Each row was made from one small tree. The marks that hang from a mark follow it in brackets, in the order of their numbers. Every link used is in the known rows. Write each row's tree.
Known rows:
K_329{K_448{K_957}}: [-22.4  10.6   4.9 -22.1  35.8  -0.1  -0.5  -4.2  18.2  77.8  19.5  19.6
   5.8  -9.9  -4.9  28.5  -3.9   8.8  -2.4  36.8]
K_978{K_156 K_936{K_421{K_329{K_448} K_957}}}: [-26.6   0.3   8.9 -21.7  35.3  16.8   4.2 -15.8   3.3  33.5  25.8  10.3
   1.7  10.9   1.7   3.3 -26.3   5.9   0.1 -11.5]
K_421{K_936}: [ 10.7   8.5   3.0 -14.4  23.2  15.7   4.5  -0.9   3.6  16.0   6.7  21.6
   6.9  -4.2 -12.2  -8.7 -15.5  11.7 -16.9  15.1]
K_156{K_421{K_936 K_957}}: [ 21.4  -1.7   8.1 -12.1  25.7  15.5  -3.1  -9.0   1.4  -5.5   7.3   1.3
  11.7 -19.2  -0.3 -22.3 -24.6  11.0 -12.6   4.4]
K_156{K_421}: [  2.1   3.7   2.0   4.1  47.2   5.0  -9.0 -16.9  -3.9  38.1  -1.0  12.6
  14.5 -13.8  -2.2 -25.7 -27.6  10.3  -2.6  33.3]
K_978{K_156 K_936{K_421{K_957}}}: [-30.9  -2.9  15.4   7.7  40.4   8.9  -3.2 -21.8  14.8  32.0  22.3  29.8
   9.1   8.1  -7.3  -2.7 -50.5   7.1   2.6   6.3]
K_156{K_421{K_936 K_957{K_448{K_329}}}}: [ 23.8  -0.4  15.5   7.4  31.2  20.6 -23.0  14.7 -11.4 -17.1  33.6 -29.9
  -2.4 -15.5  -6.2 -11.8 -22.4  13.2 -11.3  -1.3]
K_978{K_156 K_936}: [  1.3   3.7   0.3   0.0  42.1   9.6  -2.9 -18.5   3.0  61.9  11.1  30.4
   8.6  -1.2 -11.1  -5.4 -41.0   7.7  -0.3   0.9]
K_936{K_421 K_978{K_156}}: [-58.7   6.7  15.1  60.9  46.5   3.7  -0.9 -26.2   3.0  53.1  17.2  51.2
   7.1  17.6 -10.6 -30.9 -28.0   7.8  28.0  30.0]
K_978{K_936{K_421{K_156 K_329 K_957}}}: [-25.0  -5.0  18.0   0.5  17.0  21.0  12.4  -7.2   1.5 -23.0  -1.4 -10.4
  13.7  21.2   3.0 -26.6  -4.0   6.6 -25.0  15.1]
K_957{K_421{K_156 K_329 K_936}}: [  0.3   3.7   1.2  21.2   8.0  21.3  16.2  10.6  -8.1 -17.0  -9.6  14.8
  10.4  -0.4  -5.1 -13.8  10.9   7.8 -25.7 -23.1]
K_957{K_421{K_156 K_936} K_448{K_329}}: [ -5.6   4.1   7.3  36.6  22.5  22.6 -12.8  33.0  -6.9 -12.5  19.0  -7.4
  -4.2  -4.4 -11.1  10.4  -7.6  10.1 -11.9 -15.0]
K_156{K_421{K_957}}: [  7.2  -2.0   8.8   6.0  37.5   7.5 -10.1 -13.4   0.4  15.1   0.8  -4.4
  16.0 -16.0   2.3 -19.2 -33.4   9.4  -7.8  26.5]
K_329{K_448{K_957{K_421{K_156 K_936}}}}: [-28.0   5.1   1.3 -11.5  18.4  10.0   7.6  10.9  22.2  42.5  11.4  30.1
   4.8 -15.8  -1.1  34.8  13.5   6.8  -2.7  -9.1]
K_957{K_421 K_448}: [-21.9   5.1  10.0  30.3  36.7   9.2 -15.8  21.4   6.2  12.3   9.8  13.1
   1.2  -9.8 -15.4   8.5 -26.1  10.3  -9.7  17.5]
K_421{K_156 K_329 K_936 K_957}: [ 21.6  -0.3   7.9  -6.6  -7.5  25.7  19.5   8.9 -10.8 -41.3  -9.2 -17.6
  12.0   6.4   1.7 -24.3  16.0   7.6 -33.7 -12.0]
K_329{K_448{K_957{K_421{K_156 K_936{K_978}}}}}: [-44.3   5.8   9.8  24.9  19.0  15.0   6.8   6.0  19.1  44.0  11.4  37.5
   2.2  -7.8  -0.5  13.3  20.9   7.4  10.0   0.4]
K_957{K_421}: [-19.3   6.9   4.3  35.9  40.3   5.7  -6.8   0.0   9.5  34.9   2.1  31.9
  10.6 -10.6 -11.0  11.0 -35.9   8.9 -11.0  19.7]
K_936{K_421 K_978}: [-57.8   7.5  20.3  48.0  43.2   8.9  -1.7 -17.7   8.3  31.1  11.5  37.3
   7.9  17.4  -9.5 -32.5 -20.0  10.9  11.4  58.7]
K_421{K_156 K_329 K_936{K_978} K_957{K_448}}: [  3.3  -1.0  22.6  26.7  -9.7  34.0   9.3  25.0 -16.8 -60.9  -1.1 -27.2
   0.6  14.7  -2.0 -49.6  32.9   9.2 -20.6  -4.1]
K_329{K_448{K_957{K_421{K_936{K_978{K_156}}}}}}: [-39.4   9.4   7.3  39.5  33.4   5.7   1.2  -8.6  20.4  81.6  33.3  63.5
  -2.3 -15.2  -9.9  23.5  -3.8   7.4  25.9 -21.8]
K_421{K_156 K_936{K_978}}: [ -9.9   4.9   8.9  23.6  11.5  24.8   9.3  -0.5  -4.0   1.4  -8.3  18.1
   8.0   9.2  -3.1 -38.8  11.1   9.4  -1.6  19.2]
K_978{K_936{K_421{K_156 K_957{K_448}}}}: [-36.6  -7.6  23.8 -10.4  22.9  20.9  -7.7  13.2  12.6 -27.3   8.3 -14.6
   4.7  15.8  -2.9 -16.2 -14.2   8.4 -11.1  27.4]

Write each row's tree:
[-40.1  -0.5  10.5  -9.1  35.2  14.7   2.8 -11.9  10.6  18.4  -1.9  16.8
  12.6  17.2  -2.6 -19.5 -18.1   8.1  -5.9  34.8]
K_978{K_936{K_421{K_156}}}
[-27.5  -6.5  24.0  -6.1  13.4  24.6   2.5  13.9  -1.5 -43.6   5.7 -27.2
   4.9  23.2  -1.6 -30.0   4.4   7.8 -23.9  12.2]
K_978{K_936{K_421{K_156 K_329 K_957{K_448}}}}
[ -0.8  -2.8  18.8  56.7  29.8  13.8  -8.8  -4.2 -23.3  -1.5  14.2 -13.2
   3.8  -0.5  -1.3 -56.0  -5.3   7.7  10.2  -8.6]
K_936{K_978{K_156{K_421{K_329 K_957{K_448}}}}}
[-29.1  -1.7  22.1  28.1  46.9  13.8 -22.8   0.9   2.3  20.1  48.5  -2.3
  -4.3  11.8 -12.6   7.3 -49.7   9.3   4.0  -0.2]
K_978{K_156 K_936{K_421{K_957{K_448{K_329}}}}}
[-23.7   8.4  12.9  48.1  29.7  -3.7   8.0  -3.0   9.9  42.6  13.1  30.9
  12.8  -8.1 -13.8  14.2   0.2   8.2 -23.1   7.4]
K_448{K_957{K_421{K_329}}}
[ -0.2   2.4  13.8  39.0  17.6  18.2   2.8 -11.0   0.1  14.2  15.7  29.2
   5.1  -0.1  -7.6 -22.2 -21.4   8.5   7.1  -9.1]
K_421{K_936{K_978{K_156}} K_957}
[-27.8  10.1  12.7  67.8  48.0  -5.6 -12.9  -2.3  13.5  69.2  34.2  28.2
   7.8 -12.9 -15.4  39.7 -26.5   9.2  -9.5  17.8]
K_448{K_329 K_957{K_421}}
[-48.9   5.0  21.3  20.7  28.7  19.9   4.9  -8.1  -0.6   7.7  15.9   1.0
   1.5  18.4   4.6 -19.8  -0.8   8.6   2.3  35.3]
K_936{K_421{K_329{K_448} K_957} K_978}
[  3.3   5.4   7.1  10.9  12.3  26.8  10.6  -4.8 -12.5  15.9  18.9   8.6
  -2.6   3.1   1.3 -15.2   3.1   7.3   4.6 -26.9]
K_421{K_329{K_448} K_936{K_978{K_156}} K_957}
[-42.2  -3.1  16.0  12.2  21.5   9.8   4.4  -3.4  10.0  -9.7  -2.1   3.4
  15.6  13.6   2.8 -13.4 -16.8   6.6  -6.6  36.5]
K_936{K_421{K_156 K_957}}
[-33.3  -3.5  22.3  13.0   9.7  17.2   5.4  18.2  -7.6 -49.8   2.2 -28.8
   6.2  22.3  -0.6 -30.2  12.1   7.3 -18.6  19.9]
K_936{K_421{K_156 K_329 K_957{K_448}}}
[ -0.9   2.4   6.3  15.5   4.9  24.6   7.5  31.8 -10.0 -39.2  -1.5  -4.2
   0.9   0.7  -9.2 -15.5  20.1   9.1 -25.0 -24.6]
K_957{K_421{K_156 K_329 K_936} K_448}
[-49.8   4.0  16.3  35.0  31.9  14.4   5.7 -16.6  -3.5  29.2  23.1  15.4
   0.6  17.1   3.2 -17.4  -9.8   5.7  18.9   6.4]
K_936{K_421{K_329{K_448} K_957} K_978{K_156}}
[-39.5   9.2   5.0   8.4  41.9  -2.0  -5.2   1.0  25.2  79.3  20.3  35.5
   4.8 -19.7  -6.2  46.8 -14.4   7.7  -0.3  19.3]
K_329{K_448{K_957{K_421}}}
[-45.8   6.4   9.5 -15.7  42.6   1.3   9.7 -23.8  12.0  82.5  36.2  35.8
   2.8   9.3  -7.1  12.4  -2.9   6.4   6.4  -2.5]
K_978{K_156 K_936{K_421{K_329{K_448{K_957}}}}}
[ 13.7  -0.2  15.3   9.8   8.6  27.3 -10.3  31.3 -10.4 -35.9  20.4 -36.4
  -1.8   3.2  -4.8  -0.8  -1.8  10.2 -19.4  -3.2]
K_421{K_156 K_936 K_957{K_448{K_329}}}
[ -7.1   5.4   8.6  10.4  25.0  17.7  -9.0  25.9   7.8  -5.5  16.2  22.3
  -2.6 -12.1 -18.0   6.9 -17.0  12.3 -14.1  -5.0]
K_957{K_421{K_936} K_448}
[ -2.9   6.7  -5.0 -22.1  17.6  19.7  12.4   5.9 -14.3  18.8 -11.2 -19.0
   7.3   8.1   7.8  -9.0  17.9   5.9 -13.7  13.8]
K_421{K_156 K_329{K_448}}
[ -2.3   8.2   9.9  36.2  33.9  19.2 -19.2  27.7  -2.3   5.1  34.0   5.5
  -7.7 -10.0 -19.6  17.9 -24.7  12.8 -13.5  -8.9]
K_957{K_421{K_936} K_448{K_329}}
[ 19.3  -2.1  13.5 -10.9 -10.9  29.2  10.3  30.2 -14.4 -61.7  -1.1 -35.2
   3.4   7.7  -2.6 -26.6  24.7   8.9 -33.6 -14.5]
K_421{K_156 K_329 K_936 K_957{K_448}}
[-11.9   7.9   7.6  71.4  23.5  17.2  10.2  -8.2 -10.6  21.7  12.5  50.1
   3.7   0.1 -12.7 -24.4  -6.7   7.7   2.8 -35.5]
K_957{K_421{K_329 K_936{K_978{K_156}}}}
[ -6.0  -1.2  20.3  79.3  48.4  11.8 -29.9  -4.2 -19.4  25.6  34.2 -15.5
  -0.9  -6.4  -3.3 -29.7 -32.4   9.3  23.6   1.0]
K_936{K_978{K_156{K_421{K_957{K_448{K_329}}}}}}
[ -4.1  -0.6  16.2  25.9   2.9  26.5   7.8   2.8   0.4 -23.0  -6.0   2.2
   9.7   6.6   1.6 -32.4   4.1   8.6  -7.7  12.9]
K_421{K_156 K_936{K_978} K_957}
[-62.6   3.3  17.4  47.2  31.8  12.5   4.7 -12.8   3.0  15.6  -4.3  24.1
  11.3  23.2  -1.7 -41.0  -3.0   7.9  13.2  52.4]
K_936{K_421{K_156} K_978}
[ 30.0  -2.0  14.2 -14.0  13.1  22.6  -2.5  14.0 -15.4 -42.9  12.5 -27.8
   2.7 -10.2  -4.2 -38.2   4.9  12.1 -24.6 -11.5]
K_156{K_421{K_329 K_936 K_957{K_448}}}
[ -4.5  -3.2  14.5   3.4  10.2  17.8  -7.1  25.1  -0.9 -26.5  -3.9 -29.0
   7.2   3.1  -1.1 -10.7  -4.4   7.3 -16.1  23.0]
K_421{K_156 K_957{K_448}}
